Each row was made from one small tree. The marks that hang from a mark follow it in brackets, in alphabetical order. Every link used is in the known rows. Write each row's tree.
(in the rows, 128 means zero)
Known rows
kizit(fubud): [144  65 118 155 151 127  82 154 231 129 134 148 128 165 121  91 105 109
 135 103 110 141 129 148 115 210 174 113  72 104 112 102 107 124 143 106
 143 127 138 124 131]
nusitib(ruvo(bukone(kulir vuzute) fefafo kizit ranasoz)): [168 182  98 139  57 184 126 124  73 170  20 102 168  94 158 168 151 185
 162 100 172  98 149 133 181  81 119 161 173 138 100 137 182  56 144 114
  83 142 145  87 117]
ruvo(bukone(kulir) fefafo giki kizit): [155 152 150 123  81 160 141 126 106 169  74 108 173 130 108 165 144 153
 122 119 184 111 162 172 128 109 123 138 153 141  92 114 165  78 164 165
  76 139 129 103 117]
fefafo(fubud(bukone) ruvo(ranasoz)): [152 131 125 144 147 132  97 128 183 106 115 138 119 115 128 110 109 146
 126 138 158 131 127  94 134 165 170 109  74 111 147 151 141 152 141  89
 136 104 133  85 106]
ranasoz(fubud(fefafo) ruvo(giki kizit)): [149 151 145 173 120 105 117 165 144 137 120 126 113 142 101 162 128 126
 115 138 164 115  79 154  73 141 134 149 130 162  93 128  84 173 180 100
 134 118 154 151 127]
fefafo(ruvo(giki(kulir) ranasoz(fubud(bukone kizit)))): [ 98 161 143 118 158 103 169 120 105 111 182 111 131 119  79 122 123 127
  94 127 156 115 102 114  85 124 124 100 137 153 166 163 114 161 134 129
 130 131 110  80 108]
fefafo(fubud(nusitib ranasoz) ruvo): [160  79 143 150 175 113  99 132 172  79 145 134  76 150 132  96 108 141
 120 178 119 147 124 105 121 144 143  91  81 118 137 152 138 133 117  89
 157 107 142 126 122]
fefafo(ruvo(kizit)): [151 106 131 160 145 158  80 150 193 136  75 132 114 153 160 131 157 135
 129 165 162 115 119 151 164 165 161 126  79 118 100 138 107  95 122 102
 173 109 179 143 135]
fubud(fefafo giki(kulir(bukone) ruvo) kizit ranasoz): [ 31  96 152  94 140  55 178  68 106  89 237  83 153  83 118 158 133  55
 149 156 136 152 127 114  73 122  84 191 179 137 129 159 114 165  96 140
 136 145 124 149 145]
bukone(fubud(fefafo kizit) kulir(giki) ruvo(ranasoz) vuzute): [134  96  65  83 151  28 192  79  62 101 112 143 113  74 152 120  90 117
 143  75 106 115  71  91 153  27  83 148 184 116 177 164 130 133 145 132
 113 140 139 145 163]
ranasoz(fubud(bukone)): [156  94 104 132 177 122 103 136 193 110 168 167 149 150 124 101 111  73
 160 118 135 132 126 128  89 189 161 127  88  99 141 136 138 152 177  98
 141 116 153 137 121]
ruvo(giki(fubud(nusitib ranasoz) vuzute(bukone)) kizit): [121 132 174 127 111 174 144 139  63 160 172 138 124 146  97 139 123 206
 121 146 122 129 107 123 115  56  90  63 169 152 179 150 133  87 100 201
 138 107  75 143 110]
ruvo(bukone(kulir) giki(vuzute) kizit ranasoz): [141 170 131 144  69 196 160 146  58 188  83 110 146 102 103 125 140 168
  96 106 173 116 140 172 159  83 120  91 181 144 138 120 140  94 148 183
  90 146  92  97 105]
kulir(bukone(fubud(nusitib ranasoz(ruvo)) vuzute(giki))): [174 122  90  76 163  84 164 116 139  78 190 173 104 134 129  76  88 121
 119 127  71 154  97  87 117  59  78 135 190 102 162 106 135 196 133 121
 145 134  88 137 159]
ruvo(bukone(fubud(ranasoz)) kizit): [169 116 100 135 152 147 101 124 140 123 119 109 154 141 128 101 161 137
 176 108 166 123 126 155 127  94 129 115 126 113 113 140 149 101 149 115
 131 138 114 126 131]
fubud(fefafo ranasoz(ruvo)): [111  83 102 188 139 104 100 115 165  97 160 151 118 145 134 137 131  72
 141 169 144 143 130 142  83 165 149 178 127 123  83 113  88 157 167 106
 132 113 149 167 135]
fubud(fefafo kizit ranasoz): [ 93  35 117 176 146  83 122 117 139  96 181 128 135 127 131 162 139  75
 168 162 167 134 131 152  75 154 132 173 135 117 102 165  98 108 186 129
 133 146 172 158 139]
giki(kulir ruvo): [108 128 111 124 137 142 129 131 172 129 140 132 130 169 132 105 172  79
 126 152  95 124 153 145 164 166 154 146  99 128 107  90 127 123  94 109
 160 118 134 141 125]
ruvo(giki kizit(fubud)): [153 103 167 151 115 138 113 173 196 165 116 107 120 154  99 127 117 164
 119 100 154 126 115 163 110 155 144  98  89 131 106 112  92 116 153 137
 139 131 121 109 111]
bukone(fubud(nusitib) kulir(giki) vuzute): [182  67  89  58 155  79 176 115 109 128 131 188 101 142 126  72  76 118
 131  96  49 151  88 102 156  83  86  91 144  91 175 131 177 117 128 131
 145 135 135 151 165]
bukone(fubud(fefafo giki(vuzute)) ruvo(ranasoz)): [106 133  96 114 115  95 135 103  74 120 100 135  94  71 169 109  98 124
 105 101 110 145 101 108 152  94 109 131 127 121 129 140 106 154 121 137
 100 123 128 144 132]
giki(kulir(bukone(ruvo)) vuzute): [ 99 118 118  91 171 137 142 112 138 107 133 156 133 114 146  81 134  65
 123 132  87 112 137 113 176 145 142 136 154  89 150  83 126 140  97 135
 150 125 114 122 161]
fefafo(fubud(nusitib(ruvo(giki)) ranasoz)): [144 123 166 150 122 124 126 148 145 110 161 103  65 151 120 112 114 188
 137 139 117 147 149 100 104 107 140  92  71 126 112 130 126 150 122 117
 144 117 125 113  99]
ranasoz(fubud(fefafo)): [152  82 119 160 150  97  88 146 181 106 130 160 134 156 119 138 111  79
 147 127 127 124 112 154  84 197 161 151 100 119  92 125 123 137 180  83
 129 112 189 148 139]
vuzute(bukone): [150  79 103 150 147 146  82 108 205 132 134 186 156 185 142 108 122  95
 148 137 120 133 141 141 127 172 184 138  76 103 117 113 129 112 129 137
 127  94 135 139 127]
fubud(bukone(ruvo) nusitib): [121  98 117 108 166 108 139  88 122  85 151 162 106 126 179 102 117  79
 131 144 115 149 182  90 111 116 128 139  85  99 151 150 141 131 128 134
 136 136 135 147 109]
kizit(fubud(bukone(kulir(giki)) fefafo nusitib)): [101  53 149  69 140  46 139  73 126 100 173 141 135 107  95 134  34 115
 121 100  81 175 146  92  44 147  94 134 145 107 180 165 151 148 110 127
 117 166 149 113 133]
nusitib(ruvo(kizit ranasoz)): [144 154 113 187  86 170  80 163 161 151  66  89 131 127 174 145 150 167
 173 114 164 107 139 144 163 132 176 140  77 127  84 140 111  89 133  93
 163 140 155 127 103]
bukone(ruvo vuzute(giki)): [155 111  99 108 159 122 145 124 163 120 110 169  80 154 181  95 128 111
 105 122  84 130 136 119 179 127 128 142 114  99 140  78 102 156 135 152
 138  85 151 138 141]
nusitib(fubud(bukone ranasoz)): [148  84 104 146 156 125 116 104 169 111 192 149 147 130 142 119 124 112
 171 125 134 157 147 107  88 149 137 129  96  84 142 141 131 150 161 113
 140 124 131 118 124]
giki(kulir ruvo(bukone(fubud(fefafo)) kizit)): [116 174 119  84 115 125 132 109  85 124  94  89 160 133 120 150 190 138
 142 126 133 116 140 146 138  94 101 171 159 158  97 135 159 111  82  83
 123 153 140 103 144]
ranasoz(fubud(fefafo nusitib) ruvo(bukone giki kizit)): [147 175 171 148 112 117 128 145  68 127 141 119 118 142  97 166 124 139
 100 142 156 138 127 142  37 104  93 137 164 172 109 142 128 162 144 116
  90 145 126 125 122]
nusitib(ruvo): [129 114 110 157 131 154  78 146 202 136 106 145 117 168 166 117 144 121
 164 138 117 131 159 135 151 184 191 143  52  94  83 103 109 119 114 100
 164 111 180 149 137]
fefafo(ruvo(kizit ranasoz)): [149 137 126 180 113 160  82 151 171 135  64 111 121 130 158 137 145 148
 125 139 177 109 117 147 164 141 164 117  92 133 101 149 117  90 142 103
 159 121 152 127 109]
ranasoz(fubud): [172  91 100 163 174 124  86 162 210 122 137 165 127 170 125  98 117  76
 147 120 115 121 107 152 116 197 180 111  75 112 113 110 123 137 167  94
 147 105 161 155 132]
vuzute(giki): [145 102 118 140 132 131 103 150 205 127 131 149 119 181 133 118 126 109
 115 130  97 143 147 153 139 183 169 129  91 104 114  77 108 143 140 143
 150 111 154 133 137]
nusitib(ruvo(giki(fubud(fefafo) kulir vuzute) kizit ranasoz)): [ 67 215 185 140  41 168 145 175  22 175  89  75 125 112  93 192 162 246
 118 106 127 100 112 131 156 107 108 110 170 172 126 123 119  99  81 138
 141 134 129  88 127]
ruvo(giki): [138 106 146 154 119 144 124 158 183 147 139 150 106 173 120 115 134 114
 117 126 131 135 147 161 125 172 159 111  78 111  90  91 106 129 167 160
 131 104 137 132 118]
giki(fubud kulir ruvo(bukone fefafo kizit) vuzute): [ 86 219 163  96  94 214 123 154  60 172  84  87 178 126  97 173 208 164
 131 136 118  81 143 147 189 131 101 124 205 172 132 101 168  65  71 142
 127 133  97 123 139]

Which tree is each row?
[144 127 108 164 109 151  70 126 178 125 113 105 142 133 156 162 140 158
 184 128 117 124 156 109 128 144 160 149  87 107  79 120 122 108 133  88
 133 114 165 127 127]
nusitib(fubud(ranasoz) ruvo(fefafo))
[ 79 129 124 129 120  91 151  76  89 111 149 102 149  53 172 166 111  88
 136 123 171 131 148  95 106 106 113 160 119 134 135 179 114 132 169 171
  91 148 108 140  92]
fubud(bukone(ruvo(fefafo ranasoz)) giki kizit)
[151 145 133 117  80 126 167 125  74 164  84  96 163  29 112 159  86 164
 125 120 176 133  87  99 152 116 110 112 156 148 173 176 156 117 171 137
 100 165 111  98  93]
ruvo(fefafo(fubud(bukone(kulir) giki(vuzute))) kizit ranasoz)
[152 126 119  67 151  92 125 107 145  67 106 142 140 113 172 112 101  99
 158 114  95 117 144  95 134  71 118 152 128  99 112 137 178 109 139 108
 116 151 117 139 143]
kulir(bukone(fubud(nusitib) ruvo(fefafo)))
[146 129 126 117 145 144 123 120 138 126 163 132 129 164 105  83 137 135
 135 102 144 134 146 153 100  99 124  96 124 105 104 106 141 142 150 161
  95 107  90 110 126]
ruvo(bukone(fubud(ranasoz)) giki)
[ 59  69 122  72 150  45 219  47   5 103 178 153 109  41 162 142  84  83
 104 169 119 178 137  77  92  75  52 163 167 127 203 206 124 138  97 167
 106 173 163 168 140]
fubud(bukone(kulir ruvo) fefafo giki(vuzute) kizit nusitib)
[126 148 124 168 127 182  69 118 152 127  92 135 132 143 143 109 137 125
 109 127 155 122 171 142 139 164 168 118 107 113 103 118 145 113 112 129
 105 100 126 100 124]
fefafo(ruvo(bukone ranasoz))
[128 164 124 136 148 141 153 176 128 149 160 163 103 161  72  83 134 101
  65 143  87 113  82 145 132 171 138  90 146 152 142  62  79 194 133 129
 140 109 100 132 140]
ranasoz(fubud ruvo(giki(kulir vuzute)))
[120 124 116  50 192 114 113 113 170 104 126 156 113 100 148  73  86  87
 150  79  66 108 110  95 178 101 131 108 150  70 168  99 120 173 102 146
 157 105 104 158 173]
kulir(bukone(fubud ruvo) giki(vuzute))
[120 137 113 122 100 119 140 114  95 158  51  82 133  43 143 130  77 162
  93  92 137 124  95 124 165  90 108 111 151 159 154 146 107 104 125 140
 103 151 101 127 101]
bukone(kulir ruvo(fefafo kizit(fubud(giki(vuzute))) ranasoz))
[138 160 117 168 100 126  94 159 140 122  98  81 139 107 138 171 135 119
 151 119 166  98 102 158 113 120 141 161 127 169  92 163 124 118 167  70
 135 134 160 149  91]
giki(ruvo(kizit ranasoz(fubud(fefafo))))
[ 55 117 139 111 154 131 183 143  42 120 219 114 118 129 101 123 171 125
 133 171  73 126 116 118 144  96  76  99 189 159 192 152 122  92  66 148
 178 160  90 175 143]
giki(fubud(kizit nusitib ranasoz) kulir ruvo vuzute)
[153  84 128 164 190 107 104 156 202 110 121 135 104 148 135 118 137 135
 136 175 147 119  96 122 144 182 176 115  71 119 138 149 107 132 128  90
 166 118 171 126 153]
fefafo(fubud(kizit) ruvo)
[156 137 172  83 117 130 144 137 161 135  85 112 134  90 133 149 105 153
 125  83 157  95 113 117 134  89  91 146 173 115 113 113 124 122 173 150
  94 121 101  99 121]
kulir(bukone(ruvo(fefafo giki kizit(fubud)) vuzute))
[130 164  97  88 134 149 129 102 165 130 126 124 137 163 135 103 140 116
 102 133  94 140 185 158 150 125 148 147 134 128 139  79 145 155  71 144
 119 114 134 130 135]
vuzute(giki(ruvo(bukone(kulir))))
[106 165 158 107  95 157 169 141  73 153  63  98 124 110 126 156 173 143
  81 140 134  82 132 140 184 101 106 125 164 158 109  97 104  89 138 172
 123 134 116 114 114]
bukone(ruvo(fefafo giki(kulir vuzute) kizit))
[104 142 181 146 100 106 143 155  86 124 166 163  93 173 102 161 116 156
  97 150 103 152 127 125  71 132 104 123 131 150 120 111 122 154 118 145
 119 118 121 151 141]
ranasoz(ruvo(giki(fubud(fefafo nusitib))))
[128  60  99 137 150  69 128 139 144 103 138 147 143 136 136 148 137 106
 166 133 137 130 102 143 110 139 134 163 114 117 104 162 118 110 167 101
 136 160 179 146 167]
bukone(fubud(fefafo kizit))
[152 128 122  92 147  95 154 126 117 103 127 150  76 156 157  76 115 138
 108 115  82 139 138 111 132  55 114  99  78 119 123 123 134 134 123 142
 125 124 110 143 123]
bukone(fubud(nusitib) ruvo(giki))
[153 170 130 153  73 191 123 139  63 156  74 111 119 112 165 143 151 185
 154 113 150 129 163 118 152  80 104 131 145 129 116 157 165  69 114 119
 115 151 132  98 115]
fubud(nusitib(ruvo(bukone(vuzute) kizit ranasoz)))
[115 116 125  98 177 105 135  97 170  93 139 148 143 141 155  86 133  58
 140 120  97 117 150 113 148 141 154 153 116  88 134  88 135 150 106 119
 148 123 117 118 151]
giki(kulir(bukone(ruvo)))
[ 92 160 155 139 119 160  96 116  91 126 137  84 153 134 123 179 182 155
 175 134 171 120 149 150 104 107 103 154 169 152 114 148 149 101 101 121
 122 112 129 151 128]
giki(fubud(fefafo ranasoz) ruvo(bukone kizit))
[153 129  77 150 156 143 118 111 155 137 121 171 147 160 134  86 131  79
 126 140 129 141 153 146 131 156 163 149 119 113 129  86 136 153 116 115
 111 125 121 140 149]
ranasoz(ruvo(bukone(kulir)))
[ 76 145 120  89 147 121 146  99 102 147 176 116 169 108 100 147 128  93
 110 165  94 112  84 120 131 136 107 134 171 182 161 144 112 140  79 148
 114 119 104 154 129]
ranasoz(fubud(giki(kulir ruvo(fefafo) vuzute(bukone)) kizit))
[142  90 121  84 168 113 142 122 147 134 145 158 127 104  92  93  76 117
 133 118  95 137 107  97 151 168 140  89 136  91 213 121 137 172 133 141
 150 123 129 122 145]
fefafo(fubud(bukone(kulir(giki(vuzute)))))
[ 58 114 182  95 106 107 190 122   8 136 201 160 144 150  66 176 131 176
  92 158  82 137 108 105  87  97  73 106 198 170 188 152 140 100  69 192
 115 146 105 112 158]
ruvo(giki(fubud(fefafo kizit nusitib) kulir vuzute(bukone)))
[135 151 117 160 119 170  75 128 162 131 103 146 160 149 135 141 147  86
 126 147 146 120 166 149 123 186 161 167 133 123  81  81 131 127 153 125
  90 120 113 136 134]
ranasoz(ruvo(bukone fefafo))
[149 106 100 194 145 140 100 143 174 124 139 128 122 140 142 119 155 105
 155 160 166 126 108 148 124 136 150 145 113 126 100 123  78 137 166 108
 168 125 122 171 121]
fubud(ranasoz(ruvo(kizit)))
[120 148 188 154  54 126 126 138  75 124  90  96  89 114 132 189 120 189
  76 154 170 133 140 139  94  87 103 126 136 163  86 180 127  88 136 136
 117 137 155 107  96]
fubud(fefafo(ruvo(giki kizit ranasoz)) nusitib)
[139 111 132 166 143 115  99 148 194 163 129 121 117 127 125 109 102 131
 109 121 139 156  84 131 108 178 137 121  81 137 129 119  63 173 111 106
 147 136 112 155 125]
ranasoz(ruvo(kizit(fubud(giki))))
[129 146 150 154  92 140 120 155  96 149 119 107  75  90 144 115  85 185
 115 129  93 159 118  79 155 141 132  78  81 129 151 145 120 148  84 118
 133 137 123 123 107]
fefafo(fubud(giki(vuzute) nusitib(ruvo(ranasoz))))
[ 96 187 163 120  81 108 170 135  85 125 140  60 155  91  89 182 138 196
 141 119 161 108 139  89 112 116 133 133 129 157 128 154 133 135 144 124
 105 170 104  45  97]
nusitib(ruvo(fefafo(fubud(bukone kizit)) giki(kulir) ranasoz))
[104 172 178 118 100 137 160 151 116 135 171 127 162 152  72 121 119 150
 126  73 111 115 118 128 124 133 134  88 153 117 142  90 167 143 120 164
 125 118  54  78 132]
ruvo(giki(fubud kulir(bukone)) ranasoz)
[ 83 181 130 138  90 199 112 120  96 170 135 110 123  91 142 108 131 108
  98 122 128 142 163 143 158 143 123 116 145 135 130 112 121 138  91 176
  89 109  83 146 105]
fubud(giki(ruvo(bukone ranasoz) vuzute))
[108 137 136 111 159 114 150 120  73 135 129 145 116 111  86 143 116 132
  76 156 150 117 112 154  95 124 101 121 196 155 159 154 122 146 107 146
  92 117 176 121 162]
ranasoz(fubud(fefafo(ruvo(bukone(kulir) giki(vuzute))) kizit))
[151 160 139 173  63 185  85 144 116 150  58  82 186 116 134 181 157 139
 152 108 196  97 164 166 131 133 145 142 151 139  77 133 164  58 184 135
  86 155 109  98  97]
ruvo(bukone fefafo kizit ranasoz)
[102 152 118  99 127 135 138 128 177 121 147 114 119 178 125 113 160 109
  96 150  67 132 158 148 163 156 148 145 116 139 124  68 109 154  75 127
 166 115 133 123 127]
vuzute(giki(kulir ruvo))
[117 146 112  77 151 126 175 132  97 132 112 149  89 141 121  61 148 130
  79 113  75 113 114 122 188  89 119  88 125 125 144  81 107 151 100 153
 137 116 100 116 148]
bukone(fubud ruvo(giki(kulir vuzute)))
[143 204 131 114  77 164 173 106  45 191 119  91 141  93 139 141 162 169
 111  94 121 143 116 109 161  83  65 119 164 151 155 130 157 137  73 130
 104 130  84  83 118]
nusitib(fubud(giki(kulir ruvo(bukone(vuzute) kizit ranasoz))))
[151 111 126  81 109  69 168  81  44 134 112 120 142 109 134 142  97 153
 126 115 133 179 125 125  91  66  64 139 147 139 141 184 187 112  90 118
  94 176 154 127 147]
ruvo(bukone(fubud(fefafo giki nusitib) kulir) kizit)
[104 125 121 141 153 156 101 140 172 119 177 130 122 164 133 109 161 119
 167 136 114 125 133 138 143 139 145 116 106 127 126 111 126 123 110 123
 164  85 111 183 125]
giki(fubud(ranasoz) ruvo)
[161 104 138 128 131 124 105 138 184 108 120 136 158 127 120 152 115 116
 159 138 154 125 142 112 116 194 165 142  91 107 116 130 160 124 195 104
 116 131 140 102 114]
ruvo(fefafo(fubud(bukone)))
